Every row comes from one small tree of marks. Brackets hold a mark, then the marks that hang from it, in alphabetical order. Every link used is in the known rows. Which tree was each row made from?
Known rows
(T A): [-2.554 -1.389  2.755 -0.018  1.537  0.979  2.294 -0.375 -0.556  1.807
  3.257  0.644  0.550  0.234  4.538 -0.354 -0.613  0.414 -2.033  1.735
 -2.886 -1.072  0.192 -0.113  1.112  0.278  0.115  2.722  1.406  1.174]
(J C Q): [-3.103 -0.294 -0.318 -2.511  0.780  1.429  1.656 -3.520 -2.875  1.552
  2.348  2.325 -1.060  0.414  3.113  2.211 -1.770  1.736 -1.297  2.451
 -4.378 -2.535 -0.960  0.228 -0.411 -0.675 -0.899  0.710  2.056  2.721]
(K (F (C (J Q)) Y)): [-2.801 -2.168  1.497 -3.266  1.468  1.127  4.406 -2.583 -1.791  2.367
  4.234  2.321 -1.634  4.838  3.429  0.606 -2.043  2.775 -1.694  3.864
 -2.665 -5.583 -1.531 -0.056 -0.124 -0.448 -1.660  4.141  1.624  2.482]
(M (F (C J) (Y P))): [-2.462 -3.194  1.358 -0.662  1.693  2.120  5.065 -2.634 -0.623  4.041
  6.537  3.400  1.087  5.081  1.865  0.476  0.199  1.937  0.424  4.478
 -0.597 -4.168  0.631  1.599  1.048  0.675 -0.864  3.860  1.005  2.579]
(C (F Y) J): [-1.630 -3.557  2.082 -1.713  0.956  1.400  1.289 -2.217 -0.050  4.098
  3.406  2.432 -2.309  4.161  2.310 -2.252 -0.701  2.580 -1.702  2.867
 -1.876 -3.893 -0.472  1.070 -0.947 -0.396 -0.429  4.119  0.600  1.458]
(J C (Q P)): [-4.061 -0.114 -0.759 -2.535  1.227  1.517  2.432 -4.369 -2.170  2.113
  2.960  1.435 -1.952  0.072  2.572  0.466 -2.067  2.258 -1.593  1.843
 -4.210 -1.194 -0.314  1.016 -1.114 -1.099 -0.633  2.008  1.608  2.335]
(F (C J) M (Y (P (Q A)))): [-4.711 -1.487 -0.892 -1.378  0.394  2.428  3.109 -3.243 -0.204  4.555
  5.553  2.499 -0.555  4.990  0.523 -0.819 -1.279  0.366 -0.576  4.352
 -1.502 -4.899  1.006  3.330 -0.220  0.279 -0.850  5.466  2.348  1.330]
(K (F (C J) M)): [-1.740 -1.483  1.737 -1.414  0.784  0.083  5.334 -1.893 -2.019  3.164
  4.952  0.789  0.125  3.544  2.597  0.283 -0.534  1.556 -1.706  3.892
 -2.645 -3.662 -1.447  0.043  0.162  0.335 -1.876  4.868  1.279  1.706]
(J (C (F M)) (Q A P)): [-3.910 -0.854 -2.150 -2.303  0.903  2.589  1.199 -5.864 -1.476  3.682
  2.788  2.117 -3.470  0.027  0.499 -0.868 -1.216  1.369 -1.752  2.951
 -5.329 -1.584 -0.597  4.260 -3.226 -0.564 -0.428  5.669  1.469  1.392]
(F (C (J Q)) M): [-1.999 -1.308  0.327 -2.751  0.361  0.873  2.844 -4.802 -3.168  4.223
  4.966  2.935 -1.935  2.066  1.785  0.833 -0.739  1.973 -1.264  4.459
 -3.433 -4.633 -0.892  0.897 -1.384 -0.256 -1.590  4.249  1.299  2.384]
(M (F (Y P))): [-3.044 -2.376  1.420  0.507  1.940  2.162  2.783 -1.296 -1.394  2.375
  5.079  3.057  1.962  3.568  1.649  0.524 -0.661  0.281  0.067  2.648
 -1.825 -2.701  0.787  0.588  1.155  0.406 -0.181  1.791  1.517  2.712]
(Y (F (C J) M) (P (Q A))): [-5.119 -1.298 -0.568  0.110  1.744  1.464  3.775 -1.893 -1.321  4.144
  4.699  3.084  0.088  5.319  0.377 -0.656 -0.404  1.010  0.469  4.725
 -2.175 -3.678  0.563  4.162 -0.286  0.821  0.384  5.084  0.706 -0.271]
(Y F P): [-3.882 -1.511  1.841  1.716  2.557  0.847  3.110 -0.056 -1.710  1.518
  3.690  3.171  1.051  4.092  2.096  0.124 -0.806  1.195 -0.459  1.737
 -3.017 -1.128 -0.145  0.110  0.742  0.337  1.140  0.713  0.587  1.176]
(F (C (J (Q A))) M): [-3.447 -0.488 -0.278 -2.284  0.672  1.826  3.288 -5.146 -2.506  3.834
  4.666  2.442 -2.481  1.281  1.523  0.094 -0.509  1.631 -1.400  4.020
 -4.132 -4.078 -0.478  2.923 -1.741  0.447 -0.862  4.650  1.111  1.735]
(J (C F)): [-1.608 -2.140  0.572 -1.547  0.683  1.925  1.312 -2.646 -1.138  2.833
  2.276  1.453 -0.803  1.727  3.415  0.786 -0.398  1.375 -1.562  3.078
 -2.901 -1.572 -1.279  1.364 -0.452 -0.380 -0.454  2.396  1.271  1.779]
(T (A Q)): [-2.108 -1.403  2.845  0.190  0.902  0.895  1.440  0.336 -0.997  1.861
  3.729 -0.153  0.141  0.117  4.967 -1.451 -1.045  0.103 -2.006  2.099
 -3.155 -2.412  0.419  0.692  1.075  0.264  1.056  2.816  1.013  0.190]
(Q A P): [-5.166  0.865  1.108 -0.275  2.181  2.208  3.481 -2.399 -0.453  1.948
  2.829 -1.088 -1.334 -1.051  2.440 -2.785 -1.188  1.017 -1.933  0.436
 -3.648  0.750  0.992  2.357 -0.692  0.759  1.283  2.119  0.437  0.725]
(K (F (C (J Q)) M)): [-1.789 -1.442  0.787 -2.518  0.579  0.020  4.199 -3.102 -3.279  2.925
  4.739  2.266 -1.321  3.572  2.349  0.911 -1.127  2.192 -1.641  4.189
 -3.684 -4.607 -1.230 -0.073 -0.656 -0.300 -2.038  4.774  1.310  2.303]
(C (F M (Y P)) (J Q)): [-1.502 -4.220  0.180 -1.604  0.349  0.745  0.284 -3.867 -1.929  4.995
  4.742  5.896 -3.416  5.793 -0.013 -1.087 -1.073  2.530 -1.022  3.226
 -3.306 -4.882  0.323  1.159 -2.373 -1.456 -1.092  5.135  1.617  2.369]
(K (F C M Y)): [-2.670 -1.517  1.395 -1.691  1.085  1.768  4.525 -1.477 -1.814  2.223
  4.944  0.694  1.283  3.689  2.518  1.336 -2.221 -0.823 -2.235  3.892
 -2.402 -4.405 -2.276 -0.575  0.080  0.680 -2.480  4.635  2.968  2.689]
(C (F M Y) (J (Q P))): [-2.279 -3.358  0.177 -2.892  0.838  1.108  0.773 -5.086 -1.522  5.486
  4.432  3.692 -4.310  3.467 -0.305 -3.024 -2.051  2.800 -1.930  3.160
 -3.336 -4.442 -0.490  1.954 -3.404 -1.137 -0.941  6.711  0.901  2.172]
(A (Q P) T): [-3.609  1.028  1.484  0.240  0.628  1.262  0.818 -0.677 -1.963  2.670
  4.532 -0.309 -0.516 -0.580  2.370 -3.480 -2.858  0.836 -2.277  1.252
 -3.415 -2.583  1.025  1.693 -0.403 -1.407  2.747  1.238 -0.094 -0.197]
(Y (F C M)): [-3.083 -1.033  1.133 -0.300  1.772  1.652  3.763 -2.270 -2.572  2.664
  4.521  2.005  1.313  2.684  1.999  1.335 -1.147 -0.338 -0.984  4.747
 -2.913 -3.333 -2.572  1.020 -0.294  1.168 -0.643  3.558  1.322  1.360]
(Y (F C) P): [-3.746 -1.613  1.538  1.122  2.392  1.874  4.972 -1.268 -1.529  2.126
  4.444  2.776  1.136  4.417  3.056  1.281 -0.390  1.191 -0.460  3.399
 -2.008 -2.119 -0.937  1.173  0.937  0.731  0.703  1.590  0.882  1.244]
(Y (F (C J)) (P Q)): [-3.757 -1.807  0.749  0.026  1.893  0.752  3.982 -0.669 -1.448  3.422
  4.482  3.224  0.250  6.178  2.233 -0.193 -0.481  2.463  0.467  4.706
 -0.916 -3.579  0.411  2.219  1.129 -0.029  0.798  2.909  0.338  0.034]

Write each row's tree
[-3.018 -1.062  2.500  0.009  1.432  1.034  2.398 -0.499 -0.199  2.453
  4.297 -0.649 -1.124 -0.603  4.274 -3.271 -1.744  0.704 -2.078  1.528
 -3.202 -1.163  1.195  1.533  0.546 -0.058  1.518  3.907  0.477 -0.170] -> (T (A (Q P)))
[-5.512  2.282 -0.306 -0.042  0.855  2.277 -0.321 -0.186 -2.097  1.903
  2.537  0.084  0.813 -0.135  2.440 -1.626 -1.985 -0.104 -1.503  1.899
 -2.967 -2.895  1.147  2.963  0.502 -0.279  2.459  0.612  1.001 -0.351] -> (P (Q (A T)))
[-4.348 -2.285 -0.050 -1.477  2.278  3.127  4.443 -4.075 -0.860  3.713
  5.961  4.345 -0.709  4.240  1.315  0.352 -0.044  2.407  0.371  4.358
 -2.421 -4.653  1.150  3.856 -0.263  0.671 -0.155  4.181  0.541  2.402] -> (M (F (C (J (Q A))) (Y P)))
[-2.976 -2.853 -0.074 -2.590  0.743  1.977  0.013 -4.836 -1.362  4.439
  3.719  3.991 -3.968  3.133  0.048 -2.259 -1.327  1.729 -1.620  3.500
 -4.314 -5.090 -0.435  3.218 -3.040 -0.076 -0.650  6.012  1.058  1.843] -> (C (F M Y) (J (Q A)))
[-2.761 -1.758 -0.676 -2.440  1.083  1.947  1.403 -4.585 -1.531  3.127
  2.247  2.233 -3.354  0.921  2.457 -0.543 -1.427  2.822 -1.724  2.734
 -4.201 -1.290 -0.758  2.337 -1.934 -1.254 -0.293  3.331  0.995  1.903] -> (J (C F) (Q P))
[-2.880 -2.446  1.158  0.727  1.583  0.410  4.993 -2.252 -1.657  3.845
  5.871  3.994  0.346  5.549  0.726  0.631 -0.135  1.713 -0.109  4.324
 -2.425 -3.763 -0.621  1.190 -0.178  0.202 -0.648  4.496  0.778  1.308] -> (Y (F (C J) M) P)
[-2.487 -2.561  0.728 -3.047  1.699  2.397  3.744 -4.139 -2.192  3.949
  5.529  3.481 -0.606  3.371  2.273  0.931 -0.946  2.283  0.088  5.444
 -1.577 -5.939 -0.751  2.311 -0.213  0.410 -1.027  3.935  0.802  3.113] -> (M (F (C (J Q)) Y))
[-5.307 -0.581 -0.306 -1.626  2.659  1.660  4.572 -4.795 -1.657  4.045
  4.718  2.769 -2.526  2.321  0.029 -1.414 -1.310  2.377 -0.685  4.079
 -4.098 -3.315 -0.787  4.176 -2.425  0.698  0.159  6.146 -0.060  0.441] -> (Y (F (C (J (Q A P))) M))
[-3.201 -2.139  1.311 -0.595  1.087  2.780  4.103 -2.329 -0.509  2.477
  5.008  2.131  0.358  3.928  3.163  0.950 -1.324  0.596 -1.555  2.850
 -1.591 -2.980 -0.262  0.119  0.750  0.117 -0.600  1.929  2.463  2.808] -> (F C (Y P))
[-5.433 -0.517 -0.770 -0.217  0.865  2.347  0.966 -1.689 -1.295  2.814
  4.240  1.959  0.357  3.289  0.570 -0.788 -1.948 -1.282 -0.733  2.313
 -2.494 -3.131  1.262  2.134 -0.176  0.326 -0.129  3.535  3.005  1.610] -> (F M (Y (P (Q A))))
[-3.403 -1.799  0.136 -0.792  1.678  3.165  3.428 -1.461 -1.603  3.375
  5.410  2.348  2.498  4.587  2.523  1.066 -0.999 -0.245  0.723  5.141
 -0.199 -4.071  0.585  2.107  1.632  0.742 -0.155  2.925  2.100  2.195] -> (M (F C (Y (P Q))))
[-2.960 -1.158 -1.728 -2.132  0.566  2.299  0.185 -5.023 -2.358  3.277
  2.421  3.002 -2.327  0.715  1.374  0.817 -0.766  0.817 -1.416  3.554
 -5.340 -2.864 -1.129  3.501 -2.593 -0.280 -0.840  4.265  1.811  2.063] -> (J (C (F M)) (Q A))
[-5.199 -0.938 -0.785 -0.888  1.378  2.608  4.095 -1.109 -1.086  2.313
  4.459  1.250  1.013  4.934  1.812  0.393 -2.075 -1.313 -1.082  3.711
 -2.435 -4.024 -0.074  2.216  0.524  0.673 -1.139  4.971  3.117  1.422] -> (K (F C M (Y (P (Q A)))))
[-2.387 -2.720 -0.450 -3.494  0.608  2.566  0.168 -4.021 -1.540  2.783
  2.498  3.528 -2.340  2.737  2.608  1.250 -2.011  1.799 -1.743  3.652
 -3.532 -4.432 -1.788  1.447 -1.747 -0.916 -1.043  3.121  2.467  2.915] -> (J (C (F Y)) Q)
[-5.198  1.311  0.073 -1.011  1.317  1.465  1.625 -3.195 -1.336  3.194
  3.539  1.857 -2.890 -0.056  0.915 -3.563 -2.061  3.294 -1.877  1.016
 -4.409 -2.594  1.877  3.190 -1.833 -1.433  2.217  2.272 -0.388  0.092] -> (C (J (Q (A T) P)))
[-4.657 -1.606 -2.115 -3.198  1.107  3.020  0.903 -5.933 -0.728  3.899
  3.213  2.883 -3.348  1.386  0.034 -1.059 -2.524  0.911 -1.911  3.110
 -4.810 -3.215 -1.234  4.009 -3.573 -0.570 -1.277  6.426  2.341  2.329] -> (J (C (F M Y)) (Q A P))
[-6.110  0.571 -0.559  0.379  0.981  2.840  0.061 -0.083 -0.856  2.255
  3.706  1.986  1.066  2.954  1.431 -1.634 -2.706 -0.356 -1.199  1.676
 -2.413 -4.012  1.801  2.539  0.562 -1.040  2.090  1.007  1.957  0.364] -> (F (Y (P (Q (A T)))))
[-4.636 -1.267  0.510 -3.190  1.379  2.997  3.260 -4.475 -0.907  3.263
  4.070  2.412 -2.688  2.962  2.552 -0.364 -1.508  2.356 -1.470  3.705
 -2.869 -5.071 -0.360  2.740 -1.032  0.345 -0.500  3.850  1.564  1.889] -> (F (C (J (Q A))) Y)
[-4.692 -1.455 -0.330 -0.303  2.116  1.291  4.198 -4.011 -1.945  3.537
  5.180  4.936 -1.464  4.665  0.314  0.383 -0.313  2.123 -0.105  4.159
 -3.985 -3.899 -0.161  3.436 -1.486  0.501  0.141  4.613  0.531  1.039] -> (Y (F (C (J (Q A))) M) P)
[-3.720 -1.386  0.244 -0.121  1.780  2.121  1.630 -0.378 -2.123  2.784
  4.701  2.390  2.458  4.184  1.700 -0.068 -1.267 -0.130  0.826  3.412
 -0.858 -3.401  1.578  1.352  1.583  0.493  0.411  2.045  1.748  2.071] -> (M (F (Y (P Q))))
[-4.282 -1.792 -0.387 -0.133  0.608  2.159 -0.678 -0.790  0.327  4.437
  3.734  3.677 -1.356  5.075  0.690 -3.559 -1.279  1.874 -1.085  2.766
 -1.725 -4.591  2.014  4.346 -0.527 -1.285  2.233  3.717  0.601 -0.406] -> (C (F (Y (P (Q (A T))))) J)
[-2.879 -2.157  1.053 -0.757  1.279  1.573  5.113 -1.414 -1.337  2.287
  5.714  2.159  1.485  5.259  1.922  1.396 -1.967 -0.482 -1.584  3.152
 -2.515 -3.842 -1.203 -0.920  0.544  0.094 -2.195  4.301  3.140  2.844] -> (K (F C M (Y P)))
[-1.184 -2.713  1.261 -1.865  0.874  0.714  0.539 -3.314 -2.319  3.819
  2.705  3.614 -3.939  2.991  2.648 -1.539 -0.088  3.950 -1.407  3.149
 -3.400 -3.357  0.023  1.407 -1.716 -0.959  0.341  3.083 -0.273  1.294] -> (C F (J Q))
[-3.556 -1.675 -0.079 -1.117  0.774  1.589  3.853 -0.620 -1.876  2.731
  5.139  1.804  1.655  5.850  2.287  1.122 -2.249 -0.890 -1.027  4.276
 -1.658 -4.617 -0.625  0.157  0.684 -0.089 -1.663  4.492  3.412  1.981] -> (K (F C M (Y (P Q))))
[-4.442 -1.032  0.646  1.172  2.352  0.808  1.885  0.836 -2.349  2.019
  2.811  2.696  1.189  4.716  2.032 -0.131 -1.260  0.906  0.283  2.693
 -2.127 -1.889  0.410  1.008  1.160  0.053  1.678  0.647  0.824  0.270] -> (Y F (P Q))
[-5.196 -1.340 -0.187 -2.689  2.521  3.674  4.836 -5.043 -0.505  4.116
  5.465  2.137 -1.827  1.872  1.204 -1.770 -1.034  2.643 -0.150  4.461
 -2.310 -3.925  0.638  4.653 -0.955  0.880 -0.215  5.542  0.289  2.052] -> (M (F (C (J (Q A P))) Y))
[-3.519 -0.755  0.971 -1.965  1.396  0.349  2.617 -3.777 -2.006  3.255
  3.678  1.858 -3.557  1.045  1.828 -2.549 -1.372  3.840 -1.607  1.369
 -3.494 -1.719  1.040  0.819 -1.361 -1.009  0.248  2.954  0.130  1.600] -> (C (J (Q P)))
[-2.875 -1.228  0.565 -2.134  1.955  1.719  4.808 -4.597 -2.017  4.303
  5.504  2.238 -1.654  1.510  2.008 -0.885 -0.386  3.513 -0.098  4.511
 -2.249 -2.987  0.367  2.787 -0.560  0.302 -0.146  4.251 -0.402  1.869] -> (M (F (C (J (Q P)))))
[-3.993 -2.220 -0.412 -2.593  1.252  2.139  1.109 -5.316 -0.640  4.975
  3.926  3.224 -4.880  2.563 -0.621 -3.971 -1.910  2.517 -1.891  2.876
 -4.200 -3.712 -0.011  3.821 -3.685 -0.567 -0.312  7.333  0.700  1.277] -> (C (F M Y) (J (Q A P)))
[-5.495  2.064  0.481  0.536  1.642  2.443  2.109 -1.589 -0.548  2.213
  3.393 -0.391 -0.234 -1.244  1.806 -3.328 -2.045  0.738 -2.445  0.435
 -3.966 -0.656  1.200  2.650 -0.497 -0.476  2.214  1.455  0.116 -0.045] -> (Q (A T) P)
[-5.449 -0.871 -0.540  0.116  2.278  2.920  2.063 -0.966 -1.182  2.553
  4.083  1.953  1.666  3.362  1.328 -0.719 -0.806 -0.421  0.667  3.045
 -1.636 -2.597  1.995  3.462  1.051  1.079  1.001  2.295  1.414  1.299] -> (M (F (Y (P (Q A)))))
[-2.376 -1.781 -0.217 -1.828  0.732  1.252  0.375 -4.372 -2.229  4.418
  3.055  3.350 -3.992  1.783  0.685 -1.917 -0.079  2.423 -1.391  3.248
 -4.715 -3.323  0.266  3.248 -2.809 -0.005  0.128  5.249  0.106  1.052] -> (C (F M) (J (Q A)))
[-2.338 -2.922  0.409 -2.293  0.674  2.765  1.166 -2.796 -0.300  2.759
  2.562  2.079 -0.829  2.892  2.839  0.753 -1.480  0.848 -1.796  3.422
 -2.611 -3.136 -1.752  1.144 -0.793 -0.331 -1.242  3.400  2.247  2.453] -> (J (C (F Y)))
[-5.857  0.825 -1.171  1.211  1.514  2.366  2.170 -0.554 -2.067  3.266
  5.051  3.245  2.273  3.809  0.375 -0.033 -1.556 -1.146 -0.200  4.593
 -2.960 -4.313  0.222  4.203  0.145  0.217  1.949  3.002  1.310 -0.537] -> (Y (F C M) (P (Q (A T))))
[-4.730 -1.813 -0.459 -1.004  1.899  3.071  4.045 -2.277 -0.198  4.099
  5.626  2.411  0.983  5.011  1.507 -0.556 -0.097  1.238  1.052  5.024
 -0.432 -4.449  1.763  4.460  1.129  1.189  0.271  4.509  0.794  1.081] -> (M (F (C J) (Y (P (Q A)))))
[-2.755 -2.777  0.350 -0.490  0.860  2.124 -0.049 -0.755 -0.822  3.423
  3.075  2.923 -0.852  5.217  2.403 -1.398 -1.427  0.797 -0.834  3.044
 -1.305 -3.071  0.672  1.479  0.177 -0.632  0.710  2.674  1.796  1.318] -> (C (F (Y (P Q))))
[-4.300 -1.281  0.358 -0.450  1.109  1.788  1.067 -0.455 -1.449  2.333
  3.694  1.988  0.625  4.084  2.448 -0.620 -2.269  0.314 -0.891  2.166
 -1.419 -2.914  1.009  0.128  0.982 -0.595  0.256  1.368  2.423  1.493] -> (F (Y (P Q)))
